What can hang from each mark
P: A
K: F H
A: F P
H: L N Y
M: A F
F: K N Y

Known rows, with every way that one mark hangs from another
P(A(F)): [ 0.33  0.14 -0.16  0.00 -0.02  0.04 -0.25  0.14  0.28 -0.01 -0.02 -0.03
  0.23 -0.04 -0.26  0.10  0.07 -0.13 -0.06 -0.02]
P(A(F(Y))): [ 0.38  0.10 -0.07 -0.06 -0.05  0.14 -0.18  0.14  0.12  0.06 -0.21 -0.09
  0.18  0.01 -0.32  0.03  0.13 -0.13 -0.16  0.07]
M(F(K Y)): [ 0.13 -0.02  0.04 -0.14 -0.11  0.34  0.05  0.29  0.09  0.00 -0.08 -0.51
 -0.02  0.31 -0.25  0.07  0.18  0.03 -0.23  0.06]
H(L): [-0.05  0.25 -0.19  0.20  0.13  0.11 -0.16  0.17 -0.11 -0.13  0.11 -0.18
  0.12  0.21  0.08 -0.03  0.23 -0.29  0.16 -0.19]
F(K Y): [ 0.18  0.06 -0.03 -0.13 -0.08  0.27 -0.10  0.26  0.08  0.04 -0.03 -0.37
 -0.02  0.12 -0.10 -0.01  0.20 -0.01 -0.17  0.04]
A(F P): [ 0.26  0.19 -0.10  0.08 -0.01  0.14 -0.12  0.29  0.12  0.04 -0.04 -0.12
  0.09  0.01 -0.30  0.08  0.05 -0.08 -0.16 -0.06]
P(A(F(K Y))): [ 0.33 -0.03 -0.13 -0.20 -0.09  0.30 -0.16  0.16  0.34  0.04 -0.20 -0.13
  0.10  0.05 -0.36  0.03  0.08 -0.01 -0.25  0.07]
F(K(H) N Y): [ 0.18  0.01  0.05 -0.09 -0.11  0.20 -0.21  0.08  0.06  0.04  0.16 -0.26
 -0.07  0.05 -0.29 -0.14  0.11  0.11 -0.11  0.02]
M(A F): [ 0.10  0.18  0.08  0.06 -0.06  0.17 -0.02  0.35  0.07 -0.32  0.08 -0.40
  0.14  0.34  0.05  0.14  0.13 -0.31 -0.06 -0.12]
F(K): [ 0.12  0.12 -0.08 -0.06 -0.02  0.16 -0.18  0.23  0.21 -0.01  0.21 -0.31
  0.05  0.09 -0.08  0.06  0.16 -0.06 -0.06 -0.07]
H(L N Y): [ 0.01  0.39 -0.28  0.25  0.29  0.05 -0.23  0.33 -0.15  0.02  0.07 -0.05
  0.14  0.16  0.29 -0.06  0.30 -0.33  0.40 -0.13]
M(A(P) F): [ 0.09  0.22  0.11  0.11 -0.05  0.33  0.06  0.37  0.00 -0.28 -0.12 -0.35
  0.12  0.34 -0.05  0.12  0.13 -0.37 -0.01 -0.27]
H(L N): [-0.04  0.32 -0.25  0.27  0.16  0.02 -0.23  0.13 -0.08  0.02  0.15 -0.05
  0.10  0.25  0.07 -0.05  0.31 -0.39  0.24 -0.18]
K(F(N) H(L Y)): [-0.03  0.18 -0.01  0.29  0.28  0.04 -0.15  0.02 -0.46 -0.15  0.12 -0.04
  0.13  0.20  0.11 -0.14 -0.03 -0.04  0.16 -0.02]
K(H): [ 0.18  0.18 -0.03  0.22  0.05  0.01 -0.31  0.00 -0.12  0.08  0.33 -0.23
  0.13 -0.07  0.02  0.01  0.19 -0.13  0.08 -0.04]
K(H(N)): [ 0.19  0.21 -0.05  0.25  0.12 -0.06 -0.35 -0.05 -0.07  0.23  0.34 -0.09
  0.12  0.00  0.00 -0.01  0.29 -0.22  0.21  0.01]
K(H(L)): [-0.05  0.20 -0.11  0.36  0.22  0.07 -0.26 -0.06 -0.21 -0.08  0.32 -0.17
  0.12  0.10  0.08 -0.05  0.23 -0.23  0.25 -0.17]
K(F(Y)): [ 0.21  0.08  0.17  0.03  0.03  0.13  0.01  0.08 -0.41  0.11 -0.16 -0.25
  0.13  0.20 -0.09  0.03  0.13 -0.09 -0.25  0.14]
A(F(Y) P): [ 0.33  0.12 -0.01  0.02 -0.07  0.24 -0.06  0.32  0.01  0.12 -0.24 -0.15
  0.03  0.04 -0.35  0.03  0.09 -0.02 -0.27  0.03]
A(F(K N Y) P): [ 0.24  0.04 -0.03 -0.21 -0.25  0.32 -0.03  0.38  0.28  0.00 -0.23 -0.13
 -0.12  0.11 -0.60 -0.10 -0.07  0.15 -0.37 -0.01]

Rows
[ 0.20  0.16  0.13  0.14  0.18 -0.05 -0.20  0.08 -0.33  0.02  0.17 -0.10
  0.13  0.08  0.01 -0.07 -0.05  0.10  0.05  0.09] -> K(F(N) H(Y))
[-0.01  0.08 -0.14  0.22  0.19  0.28 -0.24 -0.08 -0.17  0.17  0.14 -0.16
 -0.01  0.24  0.00 -0.19  0.28 -0.20  0.15 -0.06] -> F(K(H(L N)) Y)
[ 0.21  0.09  0.20 -0.06 -0.07  0.08  0.01  0.14 -0.29  0.03 -0.17 -0.16
  0.04  0.22 -0.30 -0.09  0.03 -0.01 -0.29  0.13] -> K(F(N Y))
[ 0.31 -0.01 -0.09 -0.32 -0.21  0.21 -0.17  0.22  0.46 -0.05 -0.20 -0.06
  0.02  0.08 -0.57 -0.10 -0.04  0.07 -0.26  0.04] -> P(A(F(K N Y)))
[ 0.25  0.07  0.20  0.24  0.19  0.07 -0.13 -0.22 -0.51  0.38  0.02 -0.08
  0.14  0.17 -0.01 -0.05  0.17 -0.16 -0.06  0.22] -> K(F(Y) H(N))
[-0.01  0.19 -0.27  0.26  0.33  0.16 -0.33  0.08 -0.09  0.06  0.26 -0.10
  0.07  0.12  0.29 -0.07  0.23 -0.17  0.40 -0.12] -> F(K(H(L N Y)))
[ 0.05  0.00  0.01  0.03  0.01  0.22 -0.13  0.06  0.13  0.00  0.32 -0.45
  0.05  0.18 -0.17  0.08  0.12  0.05 -0.04  0.00] -> M(F(K(H)))
[ 0.17  0.16  0.19  0.00 -0.11  0.31  0.05  0.37 -0.11 -0.22 -0.14 -0.42
  0.08  0.40  0.03  0.08  0.20 -0.26 -0.10 -0.04] -> M(A F(Y))
[ 0.27  0.05 -0.21 -0.14 -0.06  0.18 -0.22  0.14  0.50 -0.03  0.02 -0.10
  0.15  0.03 -0.30  0.09  0.02 -0.06 -0.18 -0.03] -> P(A(F(K)))
[-0.06  0.07 -0.08  0.06  0.02  0.28 -0.18  0.04 -0.06 -0.12  0.14 -0.19
 -0.10  0.23 -0.21 -0.25  0.10 -0.01  0.00 -0.12] -> F(K(H(L)) N Y)
[-0.02  0.07  0.13  0.24  0.18  0.15 -0.07 -0.14 -0.53 -0.04  0.00 -0.06
  0.03  0.33 -0.17 -0.22  0.01 -0.09 -0.08  0.01] -> K(F(N Y) H(L))
[ 0.31  0.18  0.10 -0.09 -0.22  0.26 -0.05  0.46  0.11 -0.24 -0.29 -0.05
 -0.03  0.24 -0.33 -0.09 -0.08 -0.14 -0.26 -0.13] -> M(A(F(N Y) P))
[ 0.23  0.18  0.08  0.30  0.33 -0.03 -0.23 -0.04 -0.43  0.26  0.16 -0.06
  0.22  0.07  0.21  0.02  0.11 -0.11  0.19  0.13] -> K(F H(N Y))
[ 0.03  0.32 -0.24  0.40  0.36  0.02 -0.34  0.07 -0.27  0.11  0.27 -0.02
  0.13  0.10  0.34 -0.09  0.30 -0.26  0.50 -0.09] -> K(H(L N Y))
[ 0.26  0.23  0.03 -0.06 -0.17  0.01 -0.22  0.44  0.29 -0.30  0.07 -0.04
  0.05  0.21 -0.16 -0.02 -0.12 -0.13 -0.19 -0.10] -> M(A(F(N)))
[ 0.28  0.14 -0.14 -0.13 -0.15 -0.02 -0.27  0.20  0.43 -0.11  0.00  0.06
  0.13  0.00 -0.46 -0.03 -0.02 -0.08 -0.09 -0.02] -> P(A(F(N)))
[ 0.14  0.17  0.21 -0.11 -0.22  0.22  0.04  0.45  0.02 -0.33 -0.12 -0.35
 -0.01  0.42 -0.19 -0.04  0.10 -0.16 -0.17 -0.08] -> M(A F(N Y))
[ 0.22  0.14  0.10  0.25  0.28  0.02 -0.18  0.02 -0.46  0.12  0.17 -0.20
  0.23  0.02  0.23  0.08  0.04  0.01  0.08  0.11] -> K(F H(Y))
[ 0.04 -0.03  0.00 -0.07 -0.11  0.15 -0.12  0.12  0.25 -0.09  0.31 -0.34
 -0.06  0.22 -0.40 -0.05  0.04  0.13 -0.12 -0.03] -> M(F(K(H) N))
[ 0.28  0.04 -0.05 -0.11 -0.10  0.38 -0.04  0.31  0.19  0.08 -0.24 -0.22
 -0.02  0.11 -0.37  0.01  0.02  0.07 -0.31  0.03] -> A(F(K Y) P)
[ 0.24  0.19 -0.07 -0.05 -0.15  0.07 -0.14  0.37  0.23 -0.06 -0.06 -0.02
  0.00  0.04 -0.48 -0.03 -0.05  0.02 -0.20 -0.10] -> A(F(N) P)
